What can hang from each mark:
batot: febur
tevi: zafi
kolig: zutun
vevu: febur kavi zutun
zutun: figed kolig vevu
vede: febur tevi vevu
febur: vede vevu
zafi: tevi

Known rows, with every way that one mark hangs from another:
febur(vede vevu(kavi zutun(figed kolig))): [-0.45  0.20  0.99  1.81 -0.36 -2.27  0.82 -0.34  1.64 -2.22  0.92  0.47
  0.36 -0.85  1.53 -0.34  5.23  0.02 -0.60  2.18 -0.95 -1.43 -1.29 -0.83
  0.61 -2.06 -0.48]
febur(vevu(kavi zutun(kolig))): [ 1.67  0.95 -0.16  4.73 -0.01 -1.49  0.48 -0.28  1.10 -1.59  1.67 -1.74
  0.02 -1.16  3.86 -1.60  4.04 -1.80 -0.21  2.57 -0.79 -2.17 -1.55 -0.82
  1.15 -2.14  0.83]
vevu(febur(vede(tevi(zafi))) kavi): [-0.53  0.26 -1.33 -6.38  1.17  0.69 -0.63  0.33 -0.93  2.73 -4.56  1.14
  0.43  1.77 -5.19  1.51 -4.15  1.47 -0.03 -0.82  1.60  1.13  1.16  0.88
 -0.62 -0.57 -0.50]
zutun(figed vevu(febur)): [ 2.44  0.62  3.59 -1.12 -1.18 -0.08  0.43 -0.53 -0.07  0.17  1.11 -1.52
 -0.01 -0.53  1.35 -1.31 -3.04  2.15  1.01 -1.91 -0.61 -2.30 -0.24 -0.05
 -1.41  1.44 -0.68]
zafi(tevi): [ 1.82  1.81 -0.91  0.29  0.34  2.41 -0.19  0.04 -1.00 -1.24  0.35 -1.22
  0.47  0.95  3.80 -1.28  0.78 -1.54  0.68 -2.23 -0.70 -3.17 -0.07  0.43
 -0.59  2.32  1.13]
febur(vede(tevi) vevu(kavi)): [-2.93 -0.20 -1.67 -2.60  0.70  0.34 -0.45  0.35 -0.42  0.18 -2.14  1.31
 -0.02  2.93 -3.19  0.69 -0.20  0.35 -0.06  0.72  1.22  0.58  0.47  0.02
  0.78 -1.84 -0.03]
vede(tevi(zafi) vevu(febur kavi)): [ 0.62  0.31 -2.27 -1.46  1.11  1.13 -0.43 -0.25 -0.28  0.80 -2.98  1.35
  0.57  0.94 -3.67  0.83 -4.14  0.27 -0.20 -0.51  1.18  1.16  0.48  0.13
  0.00 -1.63  1.03]
febur(vede(tevi(zafi)) vevu): [-2.81  0.41 -2.17 -3.74  1.36  2.80 -0.68 -0.16 -1.08  0.72 -2.75  1.24
  0.14  3.24 -3.19  0.61  2.09  0.13 -0.19 -1.86  0.49  1.87  0.27  0.40
  0.39  0.40 -0.14]
batot(febur(vede)): [-2.40 -0.94 -0.72 -0.92 -0.51  0.99 -0.36  0.68 -0.23  1.48  0.40 -0.07
 -1.13  1.35  0.59  0.52 -1.09 -0.91  1.28 -0.34 -0.05  1.47  2.06  0.53
 -0.48  3.77 -1.14]
vevu(febur(vede)): [-1.52 -1.07 -0.19 -2.28 -0.67  0.96 -0.49  0.41 -1.05  1.88 -1.33  0.24
 -0.89  0.42 -0.72  0.06 -3.89  0.78  0.94 -0.90 -0.13  0.33  1.74  0.83
 -0.96  2.11 -0.30]
kolig(zutun(figed vevu(febur(vede(tevi))))): [ 1.27  0.50  4.30 -4.38 -1.21 -0.08  0.31 -0.49 -0.81  2.39  0.86  0.12
  0.53  0.01 -0.64 -0.06 -1.63  4.57 -0.57 -3.69 -1.72  0.65 -0.03  0.94
 -1.58  1.14 -1.34]
febur(vede(tevi) vevu(kavi zutun)): [-3.10 -0.07 -1.47 -1.41  1.22 -0.48 -0.21  0.56 -0.49 -0.01 -1.53  0.64
 -0.09  1.14 -2.21  0.53  3.02 -0.91 -0.36  1.40  1.80 -0.11 -0.49 -0.43
  1.43 -2.81  0.00]
vevu(febur(vede(tevi(zafi))) kavi zutun): [-0.84  0.29 -1.00 -5.31  1.80 -0.26 -0.38  0.63 -0.80  2.37 -3.83  0.37
  0.45 -0.21 -4.32  1.49 -0.84 -0.03 -0.38 -0.33  2.36  0.35  0.11  0.25
  0.11 -1.84 -0.45]
vede(tevi(zafi) vevu(febur)): [ 0.14  0.23 -1.80 -1.35  0.88  2.75 -0.57 -0.26 -1.00  1.24 -2.19  0.86
  0.16  0.77 -1.98  0.40 -2.93  0.14 -0.09 -2.03  0.23  1.88  0.33  0.46
 -0.34  0.64  1.06]
vede(febur tevi(zafi) vevu(kavi zutun)): [ 0.73 -0.64 -3.11  1.29  1.69  0.69 -0.44 -0.61  0.01 -1.66 -1.33  0.86
  0.73 -0.88 -3.94  0.80  1.09 -1.79 -1.59  0.74  1.94  1.13 -1.81 -0.43
  0.81 -1.19  0.82]
kolig(zutun(figed)): [ 2.62  1.32  3.05  2.47 -1.95  0.78  0.57 -0.09  0.11 -1.23  3.82 -1.01
  0.45 -1.64  4.20 -2.25  3.27  0.94 -0.09 -1.87 -3.29 -1.27 -1.07  0.52
 -0.73  1.17  0.71]
batot(febur): [-0.21  0.06 -0.48  1.41 -0.63  1.21 -0.21  0.45  0.08  0.84  1.54 -1.45
 -0.87  0.47  2.68 -0.74 -0.69 -1.64  1.56 -0.11 -0.34  0.27  1.00  0.18
 -0.24  3.19 -0.34]
batot(febur(vevu(kavi zutun(figed)))): [-1.46  0.04  0.01  2.52 -0.19 -1.91  0.68 -0.19  2.40 -1.08  1.64  0.04
 -0.69 -0.64  0.33 -0.75  3.27 -1.56  0.81  2.61  0.93 -1.17 -0.69 -1.29
  1.19 -1.25 -0.84]
vevu(febur(vede) kavi zutun(figed)): [-0.86 -0.51  1.30 -1.75 -0.18 -2.32  0.49  0.45  0.66 -0.17 -1.00  0.49
 -0.06 -2.08 -1.74  0.33 -0.27  0.43  0.25  1.35  1.08 -1.79 -0.20 -0.42
 -0.20 -1.83 -0.60]
vede(vevu(febur)): [-0.04 -1.47 -0.93  3.59 -1.07  0.97 -0.17 -0.05 -0.38 -0.40  0.55  0.38
 -0.85 -0.59  1.18 -0.94 -4.30 -0.43  0.81  0.23 -0.64 -0.03  1.39 -0.07
 -0.36  1.16  1.39]
kolig(zutun(figed vevu(febur(vede) kavi))): [ 2.12  0.11  4.14 -2.63 -1.76 -2.05  0.57 -0.61  0.45  1.24  1.38  0.11
  0.38 -0.14 -1.03 -0.45 -2.79  4.20 -0.45 -1.13 -1.31 -0.89  0.70  0.50
 -1.17 -0.18 -1.23]
vede(tevi(zafi) vevu): [ 0.94  0.92 -1.88  0.71  1.02  3.30 -0.65  0.03 -1.12 -0.83 -0.65 -0.17
  0.49  0.99  0.34 -0.09  0.62 -1.20 -0.08 -2.09 -0.13  1.24 -0.25  0.28
  0.15  0.71  1.70]
febur(vede(vevu)): [-1.72 -1.53 -0.97  2.45 -0.77  1.34 -0.50  0.43 -0.82 -1.50  0.71  0.52
 -0.69  1.01  1.24  0.04 -1.56 -0.87  0.52 -0.02 -0.53  0.65  1.75  0.27
  0.00  1.81  1.10]

Rows:
[-3.63 -0.02 -2.61 -4.32  1.43  0.58 -0.40 -0.19  0.77  1.97 -2.73  1.84
 -0.18  3.55 -4.93  1.68  0.16  0.08  0.15  0.34  1.84  2.79  1.41  0.00
  0.83  0.20 -1.62] => batot(febur(vede(tevi(zafi)) vevu(kavi)))
[-1.46 -0.04 -1.71 -0.85  1.47  2.04 -0.57  0.45 -1.41 -0.33 -1.30  0.55
  0.11  0.56 -1.07  1.08  2.97 -1.47 -0.58 -1.43  0.70  1.83  0.09  0.32
  0.50  0.45  0.76] => febur(vede(tevi(zafi) vevu(zutun)))
[ 0.85  0.26  2.86 -5.67 -0.14 -1.36  0.24 -0.14 -0.34  1.35 -1.59  0.23
  0.66  1.00 -3.09  0.89 -4.74  3.59  0.13 -1.26  1.08 -1.05  0.21  0.14
 -1.17 -0.83 -1.55] => zutun(figed vevu(febur(vede(tevi)) kavi))
[ 1.86  1.24  1.31  4.56 -0.48 -1.96  1.01 -0.58  1.90 -2.85  2.24 -0.99
  0.41 -1.97  4.13 -1.75  5.33 -0.89 -0.34  2.20 -1.35 -2.63 -2.46 -1.24
  0.83 -2.62  0.45] => febur(vevu(kavi zutun(figed kolig)))
[ 3.10  0.66  0.97  1.78 -0.26 -1.94  0.49  0.16  0.49  0.67  0.35 -2.05
  0.12 -2.89  3.18 -0.85 -0.34 -0.52  0.07  1.63 -0.53 -1.84 -0.91 -0.08
 -0.26 -1.30  0.31] => vevu(febur kavi zutun(kolig))
[-0.82  0.07 -1.96 -1.17  1.71  0.71 -0.43  0.54 -0.75 -0.89 -1.84  0.78
  0.52  0.70 -2.16  1.41  1.67 -1.42 -0.81  0.01  1.72  1.28  0.25  0.02
  0.86 -1.38  0.82] => febur(vede(tevi(zafi) vevu(kavi zutun)))
[ 2.28 -0.36  1.33  4.79 -1.06 -2.49  0.89 -0.48  1.79 -2.15  1.81 -0.04
  0.28 -3.38  3.20 -0.64  0.09 -0.01 -0.29  1.95 -1.19 -1.37 -1.25 -0.81
 -0.18 -2.01  0.79] => vede(vevu(febur kavi zutun(figed kolig)))
[ 0.24 -0.76 -3.11  0.55  0.91  3.18 -0.77 -0.93 -0.74 -1.04 -1.09  1.20
  0.44  0.51 -2.83  0.45 -0.78 -0.64 -1.06 -1.46  0.13  2.40 -1.11  0.29
 -0.28  2.06  0.71] => vede(febur tevi(zafi) vevu)
[ 2.85  0.45  3.00  0.18 -1.62  0.28  0.09 -0.56 -0.95  2.29  2.40 -1.74
 -0.24 -0.30  1.89 -1.66 -3.04  2.39  0.10 -2.13 -1.73 -0.51  0.89  0.88
 -1.06  1.81 -0.06] => kolig(zutun(vevu(febur)))
[-0.25 -0.52 -1.16  1.38  0.66 -0.76 -0.14  0.48 -0.42  0.13 -0.97  0.30
 -0.18 -1.55 -1.04  0.37 -2.53 -0.92 -0.12  1.11  1.65 -0.22 -0.42 -0.53
  0.62 -2.72  1.18] => vede(tevi vevu(febur kavi zutun))
[ 6.40  2.06  4.18  1.72 -1.15 -1.79  0.92 -0.73  0.95 -1.77  2.97 -2.75
  1.29 -0.83  5.50 -1.50  0.25  1.81  0.02 -0.30 -2.25 -2.93 -1.65 -0.18
 -1.09  0.01 -0.46] => zutun(figed kolig vevu(kavi))
[-3.03 -0.62 -1.86 -1.54  1.25  1.41 -0.47  0.41 -0.13  1.27 -0.83  0.89
 -0.56  1.01 -1.97  1.79  1.73 -1.57  0.02 -0.99  1.28  3.16  1.10  0.18
  0.38  2.03 -0.64] => batot(febur(vede(tevi(zafi) vevu(zutun))))
[ 4.30  1.49  4.71  1.49 -1.92  0.05  0.60 -0.60 -0.17 -0.76  4.25 -1.96
  0.55 -0.95  4.08 -2.17  1.72  2.16 -0.13 -2.46 -2.66 -1.68 -0.72  0.42
 -0.95  1.38 -0.03] => kolig(zutun(figed vevu))
[ 1.60  0.05  4.55 -2.50 -1.95 -0.56  0.49 -0.66 -0.20  1.62  1.92 -0.06
  0.19 -0.38  0.41 -0.87 -1.73  3.98 -0.34 -2.71 -2.16 -0.27  0.58  0.79
 -1.55  1.86 -1.12] => kolig(zutun(figed vevu(febur(vede))))
[-4.14 -0.55 -2.02 -3.25  0.56 -0.19 -0.31  0.14  0.70  1.82 -1.57  1.78
 -0.60  3.14 -3.77  1.36 -1.04  0.13  0.49  1.08  1.50  2.06  1.43 -0.10
  0.72  0.09 -1.56] => batot(febur(vede(tevi) vevu(kavi)))
[ 0.59  0.38 -1.86 -0.33  1.60  0.25 -0.23  0.02 -0.16  0.44 -2.42  0.54
  0.39 -0.74 -2.85  0.75 -1.05 -0.97 -0.52  0.00  1.93  0.62 -0.31 -0.27
  0.67 -2.56  1.14] => vede(tevi(zafi) vevu(febur kavi zutun))
[-2.95 -0.41 -0.78 -3.52  0.32  1.63 -0.53  0.89 -0.80  2.38 -0.83  0.16
 -0.71  1.98 -0.64  1.35 -0.84 -0.29  0.99 -1.40  0.45  2.35  1.38  0.76
 -0.42  3.20 -1.30] => batot(febur(vede(tevi)))
[-3.75 -1.42 -1.23 -0.20  0.49  0.66 -0.39  0.80 -0.28  0.97  0.17  0.72
 -1.00  0.42 -0.33  1.54  0.69 -1.51  0.34 -0.15  0.93  2.59  1.13  0.01
  0.41  2.10 -0.63] => batot(febur(vede(tevi vevu(zutun))))
[-2.16 -0.99 -1.26 -0.30  0.07  2.06 -0.69  0.69 -1.62 -0.29 -0.59  0.92
 -0.35  1.43  0.09  0.89 -1.06 -0.29  0.17 -1.14 -0.25  1.69  0.89  0.49
 -0.12  1.30  0.77] => febur(vede(tevi vevu))
[ 4.50  1.21  2.81  1.46 -1.24 -0.64  0.17 -0.24 -0.48  0.16  3.03 -2.28
  0.48  0.18  2.80 -1.79 -1.17  1.36 -0.21 -0.68 -1.18 -1.71  0.42  0.56
 -0.18  0.07  0.36] => kolig(zutun(vevu(kavi)))
[ 1.39 -0.50 -0.13  4.29 -0.55 -1.81  0.70 -1.41  2.03 -2.72  1.73  0.05
  0.29 -2.25  0.89 -1.00  3.99 -0.20 -1.16  2.59 -0.94 -1.54 -2.99 -1.08
  0.31 -0.89 -0.53] => vede(febur(vevu(kavi zutun(figed kolig))))
[ 4.36  1.71  2.44  3.86 -0.46 -2.06  1.01  0.12  1.18 -2.58  2.58 -2.50
  0.96 -3.36  5.78 -1.48  5.28 -1.11 -0.16  1.35 -1.59 -3.11 -2.67 -0.61
 -0.06 -1.76  0.66] => vevu(kavi zutun(figed kolig))
[-1.40  0.41 -0.60 -0.56  0.95 -1.05  0.09  0.12  0.08  0.00 -0.97  0.18
  0.36  0.52  0.54  0.71  3.92 -0.18 -0.90  1.43  0.02  0.34 -1.16 -0.14
  0.93 -2.32 -0.27] => febur(vede(tevi) vevu(kavi zutun(kolig)))
[ 1.42  0.01  2.15 -0.93 -0.54 -2.82  0.79 -0.02  1.20  0.07 -0.06 -0.09
  0.50 -2.85  1.07  0.34  1.16  1.22 -0.36  1.29 -0.88 -1.32 -0.99 -0.22
 -0.84 -1.19 -0.89] => vevu(febur(vede) kavi zutun(figed kolig))
[-1.53 -0.32 -1.55  1.77 -0.35 -0.55  0.04 -0.16  1.57  0.19  0.61  0.13
 -0.90  1.60 -0.53 -0.62 -0.98 -1.27  1.15  2.43  0.83 -0.15  1.12 -0.58
  0.96  0.19 -0.52] => batot(febur(vevu(kavi)))
[-2.37 -1.89 -1.70  1.11 -0.54 -0.71 -0.21  0.35  0.87  0.07  0.40  1.34
 -0.90  1.52 -1.18  1.06 -3.03 -0.99  0.82  1.97  0.55  1.58  2.69 -0.01
  0.32  1.75 -0.53] => batot(febur(vede(vevu(kavi))))
[ 2.47 -1.61 -1.36  6.72 -0.64 -1.55  0.22 -0.86  1.11 -2.78  2.29 -0.39
  0.15 -2.81  2.03 -0.61  0.77 -1.65 -1.25  2.78 -0.83 -0.48 -1.52 -0.65
  0.26  0.04  0.80] => vede(febur vevu(kavi zutun(kolig)))
[-0.84 -0.59 -0.71  1.68  0.39  0.96 -0.25  0.40 -1.09  0.41 -0.28 -0.03
 -0.63 -1.71  0.67  0.10 -1.10 -1.15  0.13 -0.56  0.78  0.45 -0.48 -0.14
  0.15 -0.65  1.15] => vede(tevi vevu(febur zutun))
[-2.67 -1.92 -1.41  1.99 -0.10 -1.39 -0.02  0.56  0.98 -0.11  0.88  0.79
 -1.02  0.12 -0.54  1.08 -0.47 -2.05  0.64  2.33  1.27  1.24  1.98 -0.43
  0.82  0.92 -0.50] => batot(febur(vede(vevu(kavi zutun))))
[ 2.88  0.44  1.48 -1.00 -0.49 -0.99 -0.06 -0.10 -0.49  1.38 -0.18 -1.89
 -0.13  0.50 -0.31 -0.82 -6.17  1.33  0.90  0.13  0.95 -2.30  1.04  0.16
 -0.60 -0.27 -0.14] => zutun(vevu(febur kavi))
[ 0.39 -0.98 -0.34  3.72 -0.38 -1.39  0.14  0.27  0.22 -1.74  1.28 -0.16
 -0.05 -1.02  2.93  0.29  1.39 -1.48 -0.45  1.95 -0.78 -0.28  0.40 -0.16
  0.44 -0.52  0.86] => febur(vede(vevu(kavi zutun(kolig))))
[ 1.24  1.01  1.78  4.93 -0.69 -0.41  0.85 -0.57  1.28 -2.72  2.77 -1.41
  0.06 -2.24  5.60 -2.02  6.72 -1.04 -0.13  0.56 -2.23 -2.04 -2.55 -0.98
  0.39 -0.68  0.49] => febur(vevu(zutun(figed kolig)))
[-2.83  0.25 -0.05 -1.64  0.82 -0.99  0.30  0.27  0.43 -1.10 -1.06  1.28
  0.23  0.21 -2.34  0.58  4.27 -0.05 -0.43  1.04  1.28 -0.66 -1.43 -0.79
  1.09 -3.25 -0.35] => febur(vede(tevi) vevu(kavi zutun(figed)))
[-2.04 -0.66 -0.35 -4.68  0.08  1.77 -0.68  0.71 -1.80  2.85 -2.51  0.53
 -0.43  0.94 -2.16  0.83 -3.90  1.14  0.60 -2.17  0.22  1.32  1.11  1.00
 -1.07  1.49 -0.52] => vevu(febur(vede(tevi)))
[-1.60 -0.24 -2.04 -1.98  0.93  2.90 -0.82  0.33 -1.43 -0.04 -1.76  1.08
  0.27  2.15 -1.57  1.11  0.30 -0.33 -0.26 -1.92  0.01  2.31  0.86  0.62
 -0.06  1.44  0.77] => febur(vede(tevi(zafi) vevu))
